(in the rows, 100 means zero)
Known rows, with every way that one mark hangs from another
basuk(favu): 98 68 122 86 102 126 93 102 95 86 101 115 78 124 110 106 98 89 98 79 115
 110 70 114 66 130 107 74 114 111
tisevim(favu(basuk moko) fugo): 104 61 103 79 74 145 58 102 40 84 97 150 83 139 112 92 83 90 102 98 116
 112 70 107 79 141 124 83 105 120
zunez(fedu(parumob)): 105 75 115 96 94 136 86 102 97 93 101 79 58 130 130 122 106 89 124 76
 110 102 74 115 71 133 121 83 118 112
kopi(moko vepuvod): 107 60 113 97 100 141 72 72 94 94 100 75 60 130 135 109 102 92 81 78 111
 96 68 125 74 124 92 60 105 99
moko(favu(basuk)): 101 60 114 95 90 129 104 100 105 86 110 111 66 149 112 98 86 89 96 99
 113 105 83 108 70 135 104 72 100 117
zunez(fedu(nedi(ragi) parumob)): 98 76 106 97 94 132 104 106 103 95 103 99 67 133 120 134 113 86 130 83
 113 101 80 119 73 137 124 91 116 110
tisevim(favu(moko)): 105 71 112 86 90 137 71 93 71 91 104 111 83 130 120 96 94 90 101 95 111
 113 73 113 66 132 90 84 108 118
fedu(nedi(ragi(fugo)) parumob(gomu)): 87 105 96 107 101 122 123 104 96 109 106 120 79 120 88 148 104 86 127 98
 119 102 84 114 69 125 131 94 98 114
gomu(nedi(ragi(fugo))): 97 80 107 94 94 129 96 105 79 87 111 151 81 136 111 98 101 87 106 87 111
 108 95 123 56 123 109 74 115 116
dovam(nedi): 100 66 114 96 87 126 91 103 77 91 112 103 65 141 113 94 108 85 101 83
 109 112 90 105 67 124 115 90 109 115
moko(favu): 103 71 123 97 94 125 105 99 97 88 108 93 66 145 109 106 90 89 92 93 115
 106 76 112 61 130 93 81 106 116
basuk(favu(moko)): 101 60 112 85 104 132 86 102 96 92 99 124 84 125 113 103 97 92 104 89
 111 113 76 113 62 139 105 70 113 112
ragi(fugo): 99 66 116 96 92 131 91 102 79 90 99 123 70 126 108 103 84 92 105 80 105
 103 70 112 56 126 114 74 109 115
tisevim(favu(basuk moko) fugo(ragi)): 108 55 104 79 72 149 65 111 42 88 102 145 89 131 114 106 80 91 105 100
 118 113 79 105 82 137 117 93 104 122
kopi(vepuvod): 102 77 117 93 98 135 81 89 96 93 105 88 61 133 125 110 103 90 92 73 117
 103 76 120 59 124 93 75 107 107
parur(favu(moko)): 97 51 120 91 100 134 78 89 86 97 105 114 69 134 125 105 100 94 104 104
 102 116 86 117 62 137 88 76 110 111
parur(favu(basuk)): 92 48 123 89 94 132 85 90 93 90 108 124 64 136 124 100 96 92 102 101 105
 111 87 114 76 132 102 71 105 110
fedu(parumob zunez): 92 84 128 99 92 119 109 87 116 90 103 80 61 113 111 127 100 87 125 76
 115 105 83 116 84 123 144 80 101 114
dovam(nedi(ragi(fugo))): 100 67 109 92 86 126 104 104 68 99 111 117 74 140 97 98 105 85 108 87
 109 114 92 110 66 128 119 86 105 111
fugo(ragi): 103 61 123 96 92 137 99 114 94 94 112 89 77 123 126 116 93 90 105 78 113
 109 93 108 69 115 85 92 111 119
zunez(fedu(nedi(ragi))): 101 63 110 95 89 134 101 109 97 89 105 106 70 139 123 114 111 87 119 80
 111 104 81 119 68 139 108 90 119 111
zunez(fedu(parumob(parur))): 104 80 118 100 94 130 79 100 103 95 103 81 52 124 128 127 104 90 121 79
 110 107 77 110 72 128 115 92 116 111
fedu(nedi parumob(basuk parur) zunez): 83 89 114 114 92 102 109 86 132 90 112 111 56 102 96 150 114 86 129 88
 119 107 98 100 87 117 143 104 91 111
gomu(nedi): 97 79 112 98 95 129 83 104 89 79 112 137 73 136 127 94 103 87 99 83 111
 106 93 118 57 119 107 79 120 120
parumob(basuk fedu): 104 79 104 108 101 126 64 84 82 107 117 85 57 118 117 102 121 91 100 69
 110 112 104 84 67 108 94 99 104 113
favu(basuk): 95 53 109 94 89 138 87 103 102 86 108 123 68 139 127 85 92 89 106 84 108
 106 89 106 77 128 112 66 105 117
fedu(nedi parumob(basuk gomu parur) zunez): 84 104 111 121 93 102 114 87 125 101 114 106 58 95 88 154 113 86 129 94
 121 110 99 95 84 116 142 110 86 113
kopi(moko(favu(basuk))): 105 45 112 99 93 135 90 83 100 88 103 95 65 142 125 97 89 91 87 97 107
 98 74 114 84 130 101 59 101 108
kopi(moko): 103 52 117 100 96 137 79 83 89 91 100 84 66 132 132 95 97 91 90 80 104
 100 71 116 79 120 95 63 110 107
tisevim(favu fugo): 103 79 122 82 75 135 67 100 30 80 98 123 77 135 106 103 88 87 91 81 121
 110 58 112 73 127 114 96 110 118
parur(favu(basuk moko)): 95 40 112 89 96 138 77 90 95 95 107 133 69 137 128 97 95 95 109 111 100
 114 93 113 72 142 100 67 105 111
fedu(nedi parumob(parur(favu(moko)))): 85 89 109 107 103 114 90 94 119 97 107 123 61 120 111 151 105 89 118 107
 113 109 89 110 73 122 117 105 104 111
gomu(nedi(ragi)): 96 81 110 94 96 129 94 105 85 87 114 139 80 139 119 94 108 85 103 84 113
 110 100 123 59 120 100 77 117 117
favu(basuk moko): 99 41 95 93 92 146 76 103 104 95 105 135 75 140 131 80 90 93 115 99 102
 111 98 105 72 141 108 60 105 118
parumob(fedu(nedi(ragi) zunez) gomu): 96 105 111 112 95 119 103 92 96 113 114 89 70 107 99 118 109 87 107 84
 117 116 103 101 75 117 117 117 100 118

Rows
87 104 102 112 102 121 111 103 105 101 108 106 70 121 104 144 107 86 120
 94 119 101 82 109 69 121 129 98 103 118 -> fedu(nedi parumob(gomu))
107 81 107 100 99 132 90 100 90 103 106 84 62 119 116 131 114 89 126 81
 114 105 77 104 70 133 123 84 110 111 -> zunez(fedu(parumob(basuk(favu) gomu)))
99 76 104 96 93 131 104 107 99 95 101 107 67 131 115 136 109 87 132 85
 112 100 77 119 71 138 130 89 115 110 -> zunez(fedu(nedi(ragi(fugo)) parumob))
108 94 93 109 110 127 69 87 76 124 116 97 71 102 98 113 119 93 103 88
 115 120 103 79 64 119 99 101 98 114 -> parumob(basuk(favu(moko)) fedu gomu)
94 103 116 109 105 121 82 89 99 113 108 91 57 111 108 140 99 92 115 104
 113 117 89 104 71 118 105 96 99 113 -> fedu(parumob(gomu parur(favu(moko))))
84 82 107 104 92 110 131 88 120 96 111 111 72 113 90 144 121 84 137 85
 120 104 99 111 87 126 146 90 91 109 -> fedu(nedi(ragi) parumob(basuk) zunez)
111 62 114 97 100 135 84 71 99 94 102 73 59 139 126 116 96 92 76 91 115
 94 65 125 73 130 91 61 100 99 -> kopi(moko(favu) vepuvod)
85 95 99 110 101 111 104 94 111 105 114 119 66 119 95 148 120 86 124 93
 119 109 100 101 78 113 112 102 95 108 -> fedu(nedi(ragi) parumob(basuk parur))
87 86 97 110 102 119 104 96 107 95 111 114 66 124 106 142 118 86 124 87
 117 98 89 102 72 120 128 91 101 113 -> fedu(nedi parumob(basuk))
101 121 120 119 95 110 66 87 102 107 120 102 53 94 108 115 102 89 95 88
 115 126 113 93 70 101 108 128 103 120 -> parumob(fedu(zunez) gomu(nedi) parur)
97 99 104 111 104 126 96 92 86 111 112 83 63 116 104 131 112 89 120 84
 117 107 89 96 70 114 115 83 96 115 -> fedu(parumob(basuk gomu))
84 98 108 106 100 113 106 100 117 100 109 116 68 123 101 147 108 85 120
 94 118 109 92 112 77 116 114 104 102 110 -> fedu(nedi(ragi) parumob(parur))
95 112 103 115 104 117 88 91 93 112 118 106 61 111 99 136 114 88 118 93
 119 115 103 96 70 106 109 95 95 113 -> fedu(parumob(basuk gomu(nedi(ragi)) parur))
98 98 101 121 96 116 92 84 92 113 121 91 62 100 96 120 122 88 109 81 117
 113 110 81 73 112 118 116 92 117 -> parumob(basuk fedu(nedi zunez) gomu)
97 77 105 112 94 115 84 82 102 99 117 99 59 109 108 114 123 88 109 73
 113 109 107 88 76 114 119 109 99 113 -> parumob(basuk fedu(nedi zunez))
91 92 132 104 91 111 98 85 125 92 105 82 52 105 108 133 97 88 122 80 115
 112 88 110 86 116 135 92 98 112 -> fedu(parumob(parur) zunez)
98 81 111 103 93 126 88 104 112 90 104 100 56 126 124 138 108 88 124 85
 112 104 78 112 72 131 122 101 116 111 -> zunez(fedu(nedi parumob(parur)))
100 91 98 114 99 126 89 97 72 103 122 121 71 121 105 103 117 89 105 88
 116 112 103 94 57 114 99 84 100 119 -> parumob(basuk gomu(nedi))
85 103 103 119 104 109 97 89 106 108 116 116 58 108 95 158 116 89 119
 107 119 110 95 95 74 114 115 110 92 110 -> fedu(nedi parumob(basuk gomu parur(favu)))
90 83 129 106 94 107 95 74 117 97 111 90 49 100 102 141 109 90 124 88
 114 114 96 102 88 116 130 92 90 107 -> fedu(parumob(basuk parur(favu)) zunez)
100 93 131 109 92 112 63 83 113 99 111 81 46 103 117 110 99 91 95 74 110
 122 101 94 79 104 102 120 105 113 -> parumob(fedu(zunez) parur)
107 74 123 81 73 139 74 109 33 84 102 118 83 127 108 117 85 88 95 83 124
 111 67 110 76 122 107 106 109 120 -> tisevim(favu fugo(ragi))
99 102 90 119 103 122 89 90 77 123 123 96 69 111 95 119 126 88 106 85
 117 115 112 82 67 110 96 115 95 115 -> parumob(basuk fedu(nedi(ragi)) gomu)
94 94 120 109 91 107 80 88 115 101 111 109 56 103 102 124 101 89 103 83
 112 120 104 99 78 109 111 127 103 111 -> parumob(fedu(nedi(ragi(fugo)) zunez) parur)
93 91 122 109 100 111 58 84 106 101 114 109 49 112 117 128 106 92 90 96
 109 120 100 97 72 108 88 131 109 109 -> parumob(fedu(nedi) parur(favu))
84 100 109 106 92 113 140 96 112 102 105 115 77 106 81 150 102 85 136 95
 120 104 88 118 81 130 157 94 92 114 -> fedu(nedi(ragi(fugo)) parumob(gomu) zunez)
103 59 103 85 86 141 70 95 79 89 105 130 83 133 123 88 89 90 106 102 109
 112 79 109 75 136 101 76 102 119 -> tisevim(favu(basuk moko))
106 71 112 81 78 141 59 100 31 86 96 131 83 136 109 100 87 90 97 92 117
 113 64 112 69 137 112 92 110 119 -> tisevim(favu(moko) fugo)
93 102 121 115 94 109 102 81 112 106 113 80 53 94 94 139 107 89 125 85
 119 115 98 94 84 112 131 96 86 112 -> fedu(parumob(basuk gomu parur) zunez)
93 107 117 116 95 108 99 83 112 101 117 100 55 95 96 138 110 87 125 88
 119 115 104 97 81 111 137 96 90 115 -> fedu(parumob(basuk gomu(nedi) parur) zunez)
100 89 103 111 96 124 90 101 103 101 109 98 56 118 114 142 116 89 127 89
 115 106 86 100 71 128 120 104 108 111 -> zunez(fedu(nedi parumob(basuk gomu parur)))
95 84 116 102 93 119 95 91 107 98 110 96 67 117 110 112 110 86 106 75
 113 111 100 107 78 119 118 109 108 114 -> parumob(fedu(nedi(ragi) zunez))
99 103 118 114 101 119 56 83 93 119 118 96 48 104 111 119 98 94 91 103
 110 128 106 87 75 107 87 123 98 113 -> parumob(fedu gomu parur(favu(basuk)))
110 54 108 95 97 138 83 72 105 92 103 86 58 140 128 110 94 92 78 95 114
 94 70 122 79 133 99 55 96 99 -> kopi(moko(favu(basuk)) vepuvod)
98 73 124 103 93 116 54 76 116 103 112 106 47 104 120 111 97 94 101 99
 103 127 110 96 84 119 104 112 100 109 -> parumob(fedu(zunez) parur(favu(basuk moko)))
85 95 106 116 94 111 125 89 116 99 112 103 66 103 90 148 116 85 133 90
 121 103 94 101 82 124 152 97 89 115 -> fedu(nedi parumob(basuk gomu) zunez)
110 66 112 81 76 145 66 110 34 89 100 126 89 128 111 114 84 90 101 94
 120 114 73 109 73 132 105 101 109 121 -> tisevim(favu(moko) fugo(ragi))
95 97 115 113 98 113 61 92 110 100 113 103 52 113 118 119 104 90 92 83
 111 117 100 93 70 104 92 130 110 114 -> parumob(fedu(nedi) parur)
94 87 125 109 96 120 78 92 94 107 114 112 56 114 108 114 92 93 97 107
 111 125 95 98 73 116 85 100 96 113 -> parumob(gomu parur(favu(basuk)))
105 84 114 105 97 127 80 93 92 106 109 82 51 117 118 136 113 91 124 89
 111 111 85 101 72 127 111 95 107 109 -> zunez(fedu(parumob(basuk gomu parur(favu))))
95 83 117 105 92 119 87 90 110 92 109 95 62 115 117 112 107 87 104 74
 112 109 95 104 75 118 122 111 110 116 -> parumob(fedu(nedi zunez))
82 109 116 112 93 105 128 93 126 104 111 105 67 102 86 153 106 84 130 96
 122 114 98 112 87 120 138 109 90 112 -> fedu(nedi(ragi) parumob(gomu parur) zunez)
84 83 105 106 101 117 89 94 123 96 108 132 61 121 112 147 103 89 120 110
 112 108 92 108 78 125 123 100 101 111 -> fedu(nedi parumob(parur(favu(basuk moko))))
99 75 107 99 94 131 96 106 106 89 102 98 61 131 126 133 111 87 127 82
 112 98 75 115 71 136 129 92 118 113 -> zunez(fedu(nedi parumob))
103 90 111 116 100 114 49 81 94 110 120 89 46 107 113 111 116 93 94 75
 110 122 110 76 71 97 80 118 100 110 -> parumob(basuk fedu parur)
84 101 112 107 93 113 139 95 118 102 109 102 76 110 88 146 109 83 134 92
 122 107 93 118 85 128 147 96 93 114 -> fedu(nedi(ragi) parumob(gomu) zunez)
89 71 106 97 93 125 115 107 94 91 105 137 81 135 101 115 101 87 111 88
 112 104 84 118 64 129 109 88 108 113 -> fedu(nedi(ragi(fugo)))
